Each row comes from the steps of one walk. Every step used is in the known rows, and no mark comes twice. Write the walk behind each row, first mark first.
Known rows
tatug, zutis, kigim: .21 -.28 .23 .03 -.13 .17 -.03 -.14 .22 .02 -.23 -.47 -.29 .40 .20 .33
 .05 -.12 .05 .41 -.20 .33 .05 -.02
fuvo, nake: .07 .36 .56 -.07 .04 .01 -.09 .22 -.09 .29 -.29 -.29 .04 .09 -.09 .37
 .05 -.01 -.13 -.17 .00 .33 .16 .16
tatug, kigim, fuvo, nake, dunas: -.04 .61 -.18 -.21 -.06 .00 .48 -.04 .02 -.15 .21 .10 .07 -.31 -.23 -.82
 -.26 -.12 .14 -.16 -.14 -.26 .05 .17
zutis, kigim, fuvo, tatug, nake: -.22 -.12 .03 -.13 .12 -.13 -.21 -.36 -.24 -.25 .23 -.27 .10 -.26 .03
 -.12 .23 -.08 .06 -.29 .38 -.03 .10 -.40
degin, fuvo, nake: .26 .41 .66 -.22 .02 .01 -.14 .08 -.14 .05 -.24 -.35 .32 .22 -.11 .08
 .16 .20 -.28 -.30 -.05 .70 .00 -.15
kigim, fuvo: -.12 -.03 .20 -.29 -.11 .03 -.04 .28 .23 .22 -.11 -.10 -.03 -.01 -.10
 .28 .16 -.06 -.11 .06 -.06 .06 -.06 .17
tatug, zutis, fuvo, nake: -.27 .34 .16 .00 -.19 -.20 -.01 .18 -.14 .08 .03 -.46 -.10 .53 .07 .09
 -.01 .14 -.21 .03 -.23 .26 -.06 .05
fuvo, tatug, nake, dunas, kigim: -.08 .08 -.34 .26 .14 .11 .12 -.34 -.19 -.17 -.05 .35 .01 -.62 .53 .43
 .32 .00 .18 .05 .15 .12 -.04 .18
dunas, tatug: .54 -.28 .07 .21 .06 .10 -.20 .24 .10 .42 -.26 -.23 -.11 .02 .30 .76 .06
 .01 -.06 .10 -.14 .36 .12 .30
kigim, fuvo, nake, dunas: -.24 .47 -.17 -.20 -.07 -.01 .32 .30 -.09 -.11 -.07 .12 .19 -.08 -.26
 -.23 .06 -.09 -.08 -.19 .00 -.22 -.11 .06
zutis, nake, fuvo: -.54 -.71 .41 -.21 -.14 -.19 .11 .23 .18 .20 -.13 -.23 .00 .37 .07 .28
 .31 .40 -.33 .07 .03 .41 -.13 -.07
zutis, dunas, kigim, fuvo: -.10 -.67 .12 .23 -.16 .26 -.22 -.17 .23 -.02 -.45 .28 -.16 .00 -.08 .14
 -.09 -.11 .09 .13 .09 -.08 .02 -.07
dunas, tatug, kigim, fuvo: .51 -.27 -.13 -.05 .02 .03 -.03 -.03 .21 .18 .22 -.12 -.12 -.17 .04 -.26
 -.35 -.10 .16 -.05 -.19 -.13 .15 .28
zutis, tatug, nake, kigim, fuvo: .40 -.08 -.10 -.17 .03 -.20 .32 .02 -.16 .01 .20 .34 -.01 -.10 .06 .09
 .20 .09 -.03 -.02 -.15 .06 .01 -.16
tatug, zutis, fuvo, nake, dunas, kigim: -.32 -.01 -.53 .19 -.17 .00 .32 -.01 -.04 -.24 -.06 .17 -.20 .32 .37
 -.04 -.06 .08 .05 .13 -.25 -.02 -.23 .18
zutis, kigim: .09 -.31 .32 -.09 -.03 .19 -.09 -.11 .27 .25 -.36 -.36 -.28 .06 .34 .47
 .14 -.12 .05 .17 -.03 .53 .20 -.08
zutis, nake, dunas: -.31 -.12 -.11 .04 -.08 .07 .54 .06 -.01 .32 -.28 -.12 -.12 -.08 .67 .56
 .31 .22 -.21 .31 -.19 .54 .03 -.01
nake, dunas: .00 .31 -.12 .03 -.08 .20 .36 .21 .20 .25 -.27 .06 -.10 -.26 .36 .62 .30
 -.07 -.07 .38 -.27 .37 -.01 .29
nake, kigim, fuvo, tatug, zutis, dunas: -.22 .62 -.01 .37 .00 .10 -.31 -.12 .06 -.24 .21 .41 -.03 .16 -.43 -.38
 -.30 -.21 .12 .48 .01 -.49 -.08 -.36
dunas, tatug, zutis, kigim, fuvo, nake: .45 -.45 -.16 .05 .00 -.06 -.18 -.06 -.20 -.34 .05 -.44 -.01 .60 -.41
 -.48 -.31 -.12 .12 -.27 .09 -.40 .00 -.23
nake, fuvo, tatug, zutis: -.31 .19 .19 .08 .03 -.13 -.42 .19 .16 -.17 .30 -.04 .10 .36 -.48 -.01
 .07 .07 -.10 .24 .03 -.12 -.29 .14
nake, kigim, fuvo, tatug: -.32 .69 .02 -.12 .16 -.02 -.23 .18 .26 .12 .27 .51 .04 -.18 -.11 -.15
 -.13 -.13 .09 .14 .14 -.34 -.07 -.01
zutis, kigim, fuvo, tatug: -.28 .00 .00 -.10 .13 .03 -.48 -.17 .14 -.03 .10 -.16 -.03 -.06 -.04
 -.18 -.13 -.21 .14 -.11 .30 -.16 .08 -.34

Write each row's walk
.49 -.01 .10 .33 .03 .03 -.16 -.28 -.22 -.09 .01 -.17 .03 -.01 -.38 -.72
 -.62 -.14 .15 -.32 .03 -.27 .34 -.18 -> zutis, dunas, tatug, kigim, fuvo, nake
-.65 -.37 -.59 .07 .12 .00 .09 -.19 -.02 -.12 .07 .44 .01 -.22 .40 -.13
 -.06 .18 .08 -.01 .25 -.35 -.20 -.14 -> zutis, nake, dunas, kigim, fuvo, tatug
.41 -.20 -.18 -.10 -.01 -.13 .26 .16 -.08 -.01 .17 .26 .01 -.14 .07 .08
 .25 .03 .01 -.09 .02 -.17 .02 .09 -> dunas, tatug, nake, kigim, fuvo
-.25 .30 .14 -.15 .07 -.20 -.22 -.08 -.28 -.04 .27 -.16 .21 -.37 -.08
 .09 .30 .07 -.10 -.21 .28 -.06 -.01 -.03 -> kigim, fuvo, tatug, nake
.12 -.42 -.65 .04 .00 -.04 .57 -.16 .01 .06 .25 -.01 -.09 -.20 .43 -.44
 -.23 .16 .08 .05 -.21 -.14 .06 .00 -> zutis, nake, dunas, tatug, kigim, fuvo
.41 .36 -.44 -.07 .07 -.08 .43 -.11 -.15 -.13 .30 .21 .07 -.20 -.22 -.74
 -.44 -.02 .15 -.23 -.27 -.22 .14 -.06 -> zutis, tatug, kigim, fuvo, nake, dunas
-.11 -.29 .19 -.19 -.02 .03 -.16 .09 .03 -.05 -.20 .20 .04 .12 -.29 -.19
 -.15 -.01 .10 -.39 .22 -.30 -.09 .18 -> dunas, kigim, fuvo, nake
-.19 -.29 -.04 -.04 .11 -.07 -.30 -.26 -.14 -.20 .13 .20 .11 -.41 .05
 .05 .16 .04 .12 -.26 .37 -.22 -.09 .08 -> dunas, kigim, fuvo, tatug, nake
-.42 .14 .30 .00 .12 -.12 -.48 .24 .19 .04 .11 .05 .13 .03 -.28 .13 .13
 .06 -.10 .02 .19 .03 -.14 .09 -> nake, fuvo, tatug
.03 .51 .24 .24 .13 .06 -.42 .01 .03 .15 .15 -.25 -.02 .10 .01 .39 -.02
 -.04 -.02 .36 -.10 .11 -.04 .17 -> fuvo, tatug, zutis
.35 -.67 .01 .30 -.03 -.04 .04 .04 -.15 .24 -.09 -.53 -.16 .51 .43 .54
 .00 .29 -.19 .24 -.25 .30 -.03 .03 -> dunas, tatug, zutis, nake
-.19 .11 -.28 -.21 -.05 .04 .32 -.03 -.06 -.32 -.11 .01 .01 .03 -.16
 -.45 .01 -.19 .08 -.26 .14 -.21 .04 -.26 -> zutis, kigim, fuvo, nake, dunas
.07 .66 .48 -.11 .06 .03 .13 .24 .06 .24 -.20 .21 .00 .08 -.08 .12 -.03
 -.06 -.01 .01 -.02 .17 .14 .14 -> fuvo, nake, kigim
.49 -.17 -.04 -.14 .02 -.05 .05 -.12 .19 .20 .26 -.02 -.15 -.14 -.01
 -.26 -.38 -.01 .12 .01 -.33 .08 .17 .05 -> zutis, tatug, kigim, fuvo
-.21 .34 .07 .40 -.03 .08 -.52 -.18 -.10 -.18 .13 -.09 .03 .18 -.47 -.14
 -.18 -.12 -.01 .32 .04 -.30 -.08 -.30 -> kigim, fuvo, tatug, zutis, dunas
.01 .02 -.15 .09 .02 .20 .22 .01 -.01 -.04 -.41 .32 -.02 -.08 .18 .24
 .04 -.04 .14 -.08 -.01 .05 -.02 .27 -> fuvo, nake, dunas, kigim
-.25 -.18 -.05 -.03 .15 .06 -.47 -.05 .21 .01 .06 .34 -.01 -.18 -.01 .01
 -.15 -.06 .18 -.09 .27 -.35 -.11 .15 -> dunas, kigim, fuvo, tatug
.39 -.24 -.08 .31 -.08 .00 .12 -.12 -.24 -.10 -.08 .26 .00 -.15 -.05 .01
 .12 -.05 .00 .03 .04 -.11 .12 -.30 -> zutis, dunas, tatug, nake, kigim, fuvo
-.32 .53 -.37 -.06 .05 -.13 .16 -.06 -.30 -.19 .28 .13 .24 -.57 .06 .02
 .41 -.02 -.06 -.06 .15 -.16 -.10 -.05 -> kigim, fuvo, tatug, nake, dunas
.28 -.77 .18 .44 -.13 -.13 -.09 -.11 -.29 -.19 -.20 -.17 .09 .09 -.20
 .28 .38 .15 -.21 -.08 .09 .26 .08 -.20 -> zutis, dunas, tatug, nake, fuvo
.17 .61 .09 -.17 -.02 .07 .24 .09 -.15 -.14 -.24 -.09 .36 .01 .03 -.03
 .27 .14 -.23 -.16 -.18 .60 -.10 -.15 -> degin, fuvo, nake, dunas
.50 .04 .04 -.07 .11 -.10 -.05 -.03 -.09 .01 .25 -.21 .06 -.01 -.31 -.68
 -.54 -.08 .15 -.41 .01 -.31 .20 .18 -> dunas, tatug, kigim, fuvo, nake
-.09 -.62 .04 -.19 -.12 .11 -.12 .11 .35 .09 -.27 .23 -.11 .00 .04 .19
 .03 -.03 .10 .01 .05 -.12 -.13 .32 -> dunas, kigim, fuvo
-.33 -.16 .03 -.21 -.20 -.10 .37 .17 .16 .07 .20 .13 -.15 .47 .05 -.19
 .01 .20 -.10 .38 -.19 -.16 -.23 -.13 -> tatug, zutis, nake, kigim, fuvo
